What can hang from each mark
j108: j49 j358 j480
j499: j358
j316: j49 j358 j480
j480: j108
j472: j358
j358: j108 j316 j472 j499
j49: j316

Every row comes from one small tree of marks. The marks that hang from a mark follow it in brackets, in the order of their numbers. Every link used is in the known rows. Which tree was each row made from?
Known rows
j358{j472 j499}: [-3.30 -1.58  0.84 -1.22 -2.53  3.90 -1.38  2.25  1.38 -0.04  0.48  3.21
 -2.90  1.39 -1.50  2.78 -2.13 -1.60 -1.60 -1.77  0.14 -0.82 -0.83 -2.32
 -1.80]
j472{j358{j316 j499}}: [ 3.72 -0.71  0.48 -1.57 -1.57  3.19 -0.43  2.19  0.96 -3.64  1.45  4.28
 -2.34  4.72 -0.10  2.78 -1.81 -1.89 -0.81 -2.12 -1.31 -2.27  0.54 -2.90
 -3.02]
j49{j316{j480{j108{j358{j499}}}}}: [-3.19 -5.47  4.36 -4.00 -0.13  3.10 -1.94  3.01 -1.01 -2.11 -0.08  3.37
 -5.82  1.48 -1.11  5.42  1.04 -2.44 -8.37 -2.76  2.68  0.49  1.63 -4.80
 -0.02]
j358{j108 j316{j49 j480} j499}: [ 4.97 -3.89  0.31  0.94 -0.21  4.91 -3.84 -1.90  1.31 -4.44  0.12  2.22
 -3.55  1.25 -0.36  2.31 -0.01 -2.94  2.01 -2.11 -1.17  2.86  4.25 -4.63
 -3.48]
j472{j358}: [ 1.75  1.45  0.31 -1.29 -1.23  3.79  0.19  0.94  1.22 -4.80  0.86  4.08
 -2.56  4.40 -0.32  2.48 -0.75 -0.49 -0.15 -0.98  0.65 -3.57 -1.80 -3.97
 -2.41]
j358{j108 j316{j49} j499}: [ 4.68 -3.20 -4.20  0.54 -0.52  4.95 -4.17 -1.93  2.70 -4.71 -0.08  1.28
 -2.27  1.95  0.03  2.46 -0.70 -2.98  0.98 -2.15 -2.06  2.68  1.56 -3.68
 -2.21]
j358{j108{j49}}: [ 1.69 -2.72 -0.89  1.26  0.11  4.51 -2.54 -3.19  3.71 -5.50 -0.68  4.85
 -2.07  3.07 -0.27  1.78 -0.15  0.19  5.51 -0.60  0.20  0.62 -1.11 -3.87
 -1.65]
j358{j108{j480} j316{j49} j499}: [ 3.60  1.97 -6.85 -0.14 -0.30  4.38 -3.53 -3.10  1.91 -4.74 -0.58 -0.72
 -3.64  0.12 -0.36  1.81 -0.62 -2.99 -0.89 -2.51 -1.55  2.77  1.14 -3.63
 -3.34]
j108{j358{j472 j499} j480}: [-5.58  0.70 -2.64 -2.78 -2.04  3.34 -0.50  2.47  0.65  0.68 -0.72  0.59
 -6.25 -0.49 -1.14  1.91 -2.45 -1.11 -4.77 -2.40  1.56 -1.85 -1.13 -2.51
  0.10]
j358{j108 j316{j480} j499}: [ 4.57 -3.64  2.55 -2.50 -0.54  3.89 -3.10 -1.48  0.04 -4.03  0.45  4.52
 -4.34  1.42 -0.46  2.64 -0.25 -2.19  4.11 -2.07 -0.51  0.14  3.91 -3.13
 -2.81]
j316{j49 j358{j472 j499} j480}: [-3.18 -2.49  3.74  0.84 -1.81  2.57 -2.55  0.29  0.81  0.40 -0.63  0.63
 -5.30 -0.41 -1.00  2.56 -1.19 -1.22 -3.38 -1.92  1.23 -1.44  1.58 -2.93
 -0.53]
j358{j108 j472}: [-0.76  0.13 -0.98 -1.10 -0.98  5.09 -2.71 -1.08  1.87 -2.92  0.33  2.93
 -3.51  2.38 -1.52  2.52 -1.43  1.66  3.80 -0.03  0.94 -0.42 -1.27 -3.03
 -1.79]
j358{j108{j480} j316{j49}}: [ 3.76  3.87 -6.95 -0.10  1.04  5.86 -2.95 -6.06  2.73 -6.54 -1.13 -0.47
 -3.83  0.47 -0.55  1.68 -1.26 -0.60  0.90 -1.22 -0.70  2.77  0.68 -4.29
 -2.81]
j472{j358{j108 j499}}: [ 4.04 -0.61 -0.52 -0.86 -1.61  2.62 -1.03  2.95  0.14 -3.69  1.03  4.70
 -2.23  4.95  0.06  2.62  0.64 -1.27  2.50 -1.65 -0.94 -2.87 -0.99 -3.13
 -3.05]
j472{j358{j108{j480} j316{j49}}}: [ 5.14  5.50 -6.70  0.63  0.83  4.69 -1.39 -2.74  1.58 -7.73 -0.19 -0.26
 -3.16  3.17 -0.07  1.70 -1.35  0.49  0.16 -0.66 -0.87  0.90 -0.12 -4.34
 -3.84]
j480{j108}: [-0.13 -0.28 -0.95 -2.99 -0.43  5.41 -0.35 -1.33  1.82 -3.09  0.54  3.95
 -2.92 -0.72 -1.49  3.86 -0.52 -1.19 -4.27 -1.56  1.33  1.93 -1.43 -4.37
 -0.65]
j316{j49 j358{j108{j480} j499}}: [ 1.63  2.35 -4.49  0.86 -1.00  2.77 -3.88 -2.95  0.73 -2.69 -1.69 -1.57
 -5.07 -0.56  0.00  1.77  0.44 -2.68 -0.55 -2.62  0.18 -1.62 -0.93 -3.00
 -0.20]
j316{j358 j480}: [ 0.22 -1.24  5.82 -1.84 -0.94  2.29 -2.29 -3.94 -0.42 -2.94 -0.43  3.87
 -6.36 -1.13 -0.82  2.74 -0.40 -0.79  0.78 -1.33  2.99 -5.15  1.29 -3.94
  0.82]
j480{j108{j49{j316} j358}}: [-3.88 -4.69 -0.54 -1.34  1.02  4.29 -1.59 -0.28  2.62 -4.94 -1.09  4.45
 -3.32  2.91 -0.60  4.34 -0.27 -0.07 -5.79 -1.42  2.39  1.72 -1.56 -4.95
  1.01]
j49{j316{j358{j108}}}: [ 1.04 -0.87  0.42 -1.19 -0.13  1.62 -5.53 -4.11 -0.08 -5.81 -0.79  2.05
 -4.59  4.97 -0.50  4.63  0.48  0.64  2.56 -1.00  2.35 -4.81 -1.04 -3.19
  0.47]
j108{j49 j358{j316{j480} j499}}: [-0.15 -7.88  4.45 -0.83 -0.23  3.82 -0.62 -0.19  1.90 -2.41 -1.05  5.88
 -5.19 -0.31  0.34  1.74 -1.59 -2.44 -0.78 -2.48  0.16  0.07  4.09 -3.77
 -0.13]
j49{j316{j358}}: [-1.44 -1.17  1.60 -1.37 -0.51  1.98 -4.30 -3.10  0.38 -4.98 -0.68  1.86
 -4.48  3.96 -0.80  4.60 -0.01 -0.47 -1.91 -1.70  2.79 -5.40 -1.48 -3.46
  1.13]
j108{j49 j358{j316 j472} j480}: [-4.54  0.37 -3.30 -1.28  0.02  5.01  0.55 -2.79  3.01 -3.02 -1.99  2.91
 -5.43 -0.73 -0.78  1.01 -4.60  2.08 -1.80 -0.69  1.17  1.05  0.32 -2.36
 -0.26]
j499{j358{j108 j316 j472}}: [ 1.14  0.67 -0.95 -1.66 -0.74  7.27 -2.24 -4.14  2.86 -1.16  0.50  4.13
 -2.60 -0.93 -2.36  2.62 -4.34  0.32  5.11  0.00 -0.35  2.71  1.13 -3.23
 -3.49]
j316{j358 j480{j108{j49}}}: [-1.44 -2.38  5.68 -0.90  0.51  3.29 -1.03 -4.06  1.57 -2.36 -0.66  6.42
 -4.98 -1.32 -0.84  2.64 -0.18 -0.25 -2.39 -0.87  2.98  0.59  0.95 -3.77
  0.58]

Which tree is each row?
[ 1.99  4.32 -2.97  1.17  0.19  3.55  0.58 -1.13  2.23 -6.21 -0.63  3.78
 -2.78  4.31 -0.11  0.92 -0.26  0.99  3.47 -0.18  0.44 -1.00 -2.52 -3.48
 -3.69] : j472{j358{j108{j49 j480}}}
[-4.69 -4.25  0.54 -2.61 -2.22  3.63 -1.05  3.22  1.47  0.88 -0.47  2.62
 -4.69 -0.06 -0.90  2.58 -2.10 -1.55 -3.22 -2.20  1.15 -1.80 -0.71 -2.28
  1.03] : j108{j358{j472 j499}}
[-1.34 -1.36  0.49 -1.30 -2.67  1.98 -3.77 -0.23 -0.07  0.05 -0.27  3.02
 -4.36  1.32 -1.09  2.76 -1.17  0.37  2.85 -1.43  0.80 -3.24 -0.57 -1.17
  0.26] : j316{j358{j108 j472 j499}}
[-1.83 -2.09  3.72 -3.85 -1.17  4.84 -0.67  1.16  0.34 -0.24  1.70  4.66
 -4.35 -1.21 -1.91  3.76 -2.28 -0.18 -4.42 -1.54  0.48  3.71  3.26 -3.02
 -3.17] : j358{j316{j480{j108}} j472 j499}
[-3.01 -0.53 -2.63 -0.74  0.17  4.30 -0.28 -2.39  3.21 -3.83 -2.25  2.82
 -5.31 -0.95 -0.18  1.18 -1.62 -0.71 -1.99 -1.76  1.82 -0.47 -1.31 -3.51
  0.72] : j108{j49 j358 j480}
[-2.62 -5.32  4.37 -3.28 -1.52  4.12 -1.26  1.34  0.15 -0.13 -0.52  3.67
 -6.08 -0.58 -0.74  2.77 -2.93 -0.53 -2.58 -1.80  0.88 -1.10  3.52 -3.09
 -0.41] : j108{j358{j316{j480} j472 j499}}
[-0.98  2.84 -3.85  0.06  0.33  5.01 -2.12 -4.73  3.48 -4.85 -0.97  3.41
 -3.71  1.71 -1.46  1.23 -3.13  2.37  3.83  0.18 -0.11  3.07  0.31 -2.04
 -3.36] : j358{j108{j49 j480} j316 j472}
[-1.09 -2.02 -2.96  0.67 -1.49  4.66 -2.15  0.47  3.21 -1.86  0.30  0.82
 -2.46  1.70 -1.08  2.81 -2.96 -1.70 -2.88 -1.77 -1.63  3.02  0.73 -3.17
 -2.60] : j358{j316{j49} j472 j499}
[-1.47  0.39  4.51 -2.32 -0.70  7.39  0.03 -3.14  2.29  0.21  0.85  4.58
 -4.46 -2.43 -2.84  2.55 -4.44 -0.33  1.48 -0.68  0.97  2.76  3.27 -4.42
 -4.45] : j499{j358{j316{j480} j472}}
[ 2.35 -3.41 -3.38  0.54 -0.93  4.79 -2.67 -0.84  2.94 -4.23 -0.13  0.74
 -1.96  0.95 -0.23  2.75 -1.55 -4.55 -2.90 -2.87 -1.75  2.28  1.15 -3.92
 -2.18] : j358{j316{j49} j499}
[ 0.43  3.92 -3.07  1.41  0.95  2.54 -1.56 -0.52  1.70 -8.10 -0.67  2.44
 -2.87  8.07 -0.61  2.73  0.75  1.43  1.40 -0.39  0.84 -1.25 -2.52 -4.42
 -4.30] : j472{j358{j108{j49{j316} j480}}}
[ 0.97 -2.04  5.43 -1.39  0.64  1.88 -5.22 -4.11 -1.08 -5.72 -0.98  2.87
 -5.98  4.18 -0.68  4.35  1.32  1.17  3.38 -0.89  3.07 -4.64  1.02 -3.98
 -0.74] : j49{j316{j358{j108} j480}}
[-2.50 -2.17 -4.65 -1.90  0.17  6.33 -0.47 -1.04  2.52 -2.22 -0.41  1.15
 -3.84 -2.39 -1.35  3.48 -3.74  1.36 -8.03 -0.73  0.98  5.17  0.42 -4.19
  1.02] : j480{j108{j358{j316{j49} j472}}}
[ 6.04 -0.78 -1.40 -1.67 -1.23  3.33 -1.55  1.37  0.40 -4.95  1.40  4.33
 -2.30  5.49  0.19  2.70 -0.87 -0.76  3.59 -1.59 -1.67 -1.85  0.68 -2.87
 -3.24] : j472{j358{j108 j316 j499}}
[ 1.76  5.12 -3.64 -1.82 -0.42  6.53 -1.71 -4.83  2.19 -1.51 -0.16  2.39
 -4.02 -2.72 -1.70  1.65 -1.41 -2.02  2.94 -1.36  0.97  1.50 -0.58 -4.39
 -3.65] : j499{j358{j108{j480}}}
[-0.39 -4.69 -1.33 -2.36  1.07  5.73 -0.08 -2.64  3.31 -4.20 -0.62  5.92
 -3.23 -1.30 -0.39  3.00 -2.37 -0.35 -3.71 -1.26  0.89  3.56  0.49 -3.87
  1.44] : j480{j108{j49 j358{j316}}}
[-0.92 -5.68  2.13 -1.44 -0.11  4.77 -0.72  2.39  0.66 -1.18 -0.32  2.04
 -4.82 -3.18 -0.50  3.28  0.38 -3.48 -8.47 -2.98  0.94  3.33  1.87 -5.74
  0.45] : j316{j49 j480{j108{j358{j499}}}}
[-4.94 -4.17  4.13 -4.00 -1.53  4.06  0.01  3.77 -0.18  1.69  0.38  4.21
 -5.99 -2.68 -1.38  3.17 -1.36 -0.36 -6.49 -1.86  2.17  1.38  1.30 -3.59
 -0.03] : j316{j480{j108{j358{j472 j499}}}}
[ 0.11 -3.76  4.05  1.33  1.36  3.73 -3.68 -2.28  1.79 -7.17 -0.72  4.79
 -3.44  5.86 -0.84  3.07  1.22  0.54  3.99 -0.62  1.56  0.46  1.15 -4.73
 -3.53] : j358{j108{j49{j316{j480}}}}
[ 0.79 -2.30 -1.88 -1.74 -1.50  4.25 -3.29 -0.60  1.37 -2.06  0.55  3.55
 -2.84  2.14 -1.26  2.72 -2.57  0.17  3.84 -1.21 -1.20  0.97  1.32 -2.35
 -2.42] : j358{j108 j316 j472 j499}
[ 2.91 -2.17  2.29  1.10  0.55  3.51 -4.31 -4.70  0.53 -4.21 -1.34  1.40
 -5.39 -0.72  0.12  2.14  0.70 -0.06  2.72 -1.02  1.59 -2.05  1.64 -4.64
  0.11] : j316{j49 j358{j108} j480}
[ 3.06  5.78 -3.53 -1.47 -0.54  3.61 -0.06 -0.72  0.23 -5.90  0.21  1.98
 -3.92  3.30 -0.56  1.75 -0.05  0.73  1.65 -0.56  0.70 -2.77 -2.09 -3.97
 -3.43] : j472{j358{j108{j480}}}
[-1.89  5.57 -3.47 -1.38 -0.49  7.02 -1.45 -2.97  2.42  0.07  0.05  1.99
 -4.08 -2.64 -2.55  1.40 -2.79 -0.07  3.13 -0.53  1.25  1.97 -1.18 -3.76
 -3.86] : j499{j358{j108{j480} j472}}
[-0.89 -0.32  1.76  0.91 -0.11  7.92 -1.13 -3.33  3.81 -0.62  0.13  1.64
 -3.47 -2.76 -2.29  2.48 -4.15 -1.01 -1.16 -0.89  0.16  4.61  3.26 -5.63
 -4.24] : j499{j358{j316{j49 j480} j472}}
[ 3.80 -0.91 -2.19  1.34 -1.24  3.86 -0.79  1.78  2.60 -4.72  0.70  1.41
 -1.85  4.50  0.16  2.79 -1.55 -2.72 -3.33 -2.12 -2.07 -0.01  0.47 -4.29
 -3.15] : j472{j358{j316{j49} j499}}
[-0.96  3.01 -3.32  1.30  0.84  5.37 -3.18 -4.22  3.81 -4.03 -1.33  2.53
 -2.82  2.55 -1.89  2.19 -0.75 -1.79  2.41 -1.04  1.18  2.75 -1.43 -4.94
 -4.40] : j499{j358{j108{j49{j316} j480}}}
[ 4.83 -2.24  0.14  0.59  1.07  5.58 -3.23 -4.41  1.79 -6.73 -0.45  1.54
 -4.01  0.96 -0.59  2.58 -0.36 -0.49  2.79 -0.89 -0.12  2.46  3.25 -5.14
 -3.05] : j358{j108 j316{j49 j480}}
[-3.31 -2.40  6.93 -1.77 -2.57  1.89 -2.34  0.18 -0.59  0.97 -0.02  3.53
 -6.14 -0.78 -1.46  2.88 -1.61 -0.86 -0.64 -1.77  1.95 -4.04  1.60 -2.34
 -0.35] : j316{j358{j472 j499} j480}
[ 0.32 -2.66 -0.70  1.33 -1.48  2.50 -3.56 -1.33  1.89 -1.72 -0.77  0.69
 -3.42 -0.13 -0.05  2.77 -0.45 -4.10 -2.77 -2.84  0.39 -2.67 -0.79 -3.37
  1.22] : j316{j49 j358{j499}}
[ 1.97 -3.06  0.96 -0.99  0.10  5.34 -1.71 -0.46  1.48 -2.71  1.03  2.46
 -3.48 -1.60 -0.93  3.75 -0.51 -3.69 -6.49 -2.37 -0.43  5.71  3.42 -5.14
 -2.80] : j358{j316{j49 j480{j108}} j499}
[ 2.53 -1.78  0.76  0.42  0.74  5.71 -2.02 -4.01  2.19 -5.91 -0.18  1.40
 -4.22  0.04 -0.55  2.47 -1.34 -1.90 -1.61 -1.59  0.22  2.32  2.84 -5.39
 -2.86] : j358{j316{j49 j480}}
[ 2.16 -1.60 -0.81  1.55  0.20  6.88 -1.44 -3.93  5.06 -2.29 -0.37  5.80
 -1.57 -0.01 -1.02  1.35 -1.33 -2.12  5.82 -0.74 -0.04  3.12 -0.19 -4.21
 -2.90] : j499{j358{j108{j49}}}
[ 2.43 -2.93  5.77 -1.67 -1.56  1.47 -3.85 -1.86 -1.46 -1.74 -0.45  3.86
 -5.61  0.33 -0.08  2.49  1.03 -1.72  3.95 -2.08  1.42 -4.33  2.31 -3.00
 -0.14] : j316{j358{j108 j499} j480}
[-2.64 -3.74  6.66  0.83  0.37  1.54 -3.44 -3.64  1.54 -5.02 -1.02  4.07
 -4.93  4.56 -0.77  3.69  0.37  0.16  0.43 -1.06  3.17 -3.56  0.52 -3.89
 -0.20] : j108{j49{j316{j358 j480}}}
[ 3.68 -3.84  2.90  0.46  1.14  5.05 -1.82 -4.86  2.35 -6.61 -0.47  5.97
 -3.26  1.87 -0.34  1.85 -0.90  0.42  6.62 -0.28  0.17  2.09  3.30 -3.72
 -3.10] : j358{j108{j49} j316{j480}}
[-3.57 -1.27  2.26 -1.55 -2.71  1.79 -2.81  0.38  0.65  0.75  0.00  2.56
 -4.58  0.58 -1.14  2.86 -2.19 -0.46 -1.09 -1.84  1.06 -4.40 -1.02 -1.73
  0.70] : j316{j358{j472 j499}}
[-6.90 -4.60  0.21  0.45 -0.08  3.84 -1.88  0.57  3.07 -3.87 -1.47  3.24
 -3.76  4.75 -1.38  3.58 -2.15  2.00 -2.71 -0.56  2.14 -0.93 -1.80 -3.18
  0.56] : j108{j49{j316} j358{j472}}
[ 4.61 -1.03  3.21 -1.94  0.21  7.26 -2.28 -5.34  1.13 -2.80  0.46  5.17
 -4.00 -1.64 -1.19  2.39 -1.90 -1.83  5.31 -0.91  0.38  2.41  4.05 -4.79
 -4.07] : j499{j358{j108 j316{j480}}}
[-5.48 -6.08  0.60  0.17 -1.83  3.74 -0.75  2.86  3.24  0.11 -1.12  4.22
 -3.36  1.10 -0.58  1.57 -2.65 -0.96 -1.50 -1.73  0.47 -0.37 -0.68 -2.13
  0.70] : j108{j49 j358{j472 j499}}
[ 4.81 -2.69 -1.10  1.15 -0.43  3.09 -1.57  0.72  2.55 -5.24  0.63  5.98
 -1.13  6.35  0.47  1.72 -1.01 -0.47  4.93 -1.09 -2.39 -0.23  0.90 -2.61
 -3.43] : j472{j358{j108{j49} j316 j499}}
[ 0.19 -3.09  4.21  1.66  1.16  5.81 -3.25 -3.14  3.22 -3.94 -0.81  5.28
 -3.09  2.61 -1.94  3.13  0.15 -1.17  4.80 -0.78  1.48  2.99  1.73 -5.99
 -4.46] : j499{j358{j108{j49{j316{j480}}}}}
[-1.52  0.18 -0.52 -1.97 -0.86  7.37 -0.85 -3.22  3.57 -0.08  0.67  3.98
 -2.65 -1.46 -2.70  2.86 -5.17 -1.10  1.10 -0.69  0.10  2.37  0.87 -3.13
 -3.08] : j499{j358{j316 j472}}
[ 4.51 -3.14 -1.60 -1.78 -0.93  4.26 -3.39 -1.38  0.97 -4.11  0.37  3.79
 -2.87  2.13 -0.24  2.69 -0.83 -1.92  4.23 -2.07 -1.31  0.35  1.57 -2.96
 -2.00] : j358{j108 j316 j499}
[-5.91 -5.41 -0.37 -1.37 -1.37  4.14  0.18  3.56  2.72  0.91 -0.31  5.32
 -3.47 -0.91 -0.99  2.65 -2.43 -0.23 -5.75 -1.55  0.68  3.59 -0.91 -3.14
  1.03] : j480{j108{j49 j358{j472 j499}}}
[-2.00 -2.80  5.39  0.76 -0.55  2.84 -3.17 -3.75  1.76 -2.38 -1.25  5.21
 -5.13  1.25 -1.09  1.77 -1.32  2.99  5.71  0.38  2.24 -1.43  1.23 -2.41
 -0.46] : j316{j358{j108{j49} j472} j480}
[ 5.03 -1.06  0.41  0.88  0.95  7.97 -2.84 -5.26  2.89 -3.77 -0.41  2.39
 -3.16 -2.37 -1.25  2.20 -1.81 -2.48  3.50 -1.18 -0.54  4.73  4.00 -5.81
 -4.07] : j499{j358{j108 j316{j49 j480}}}
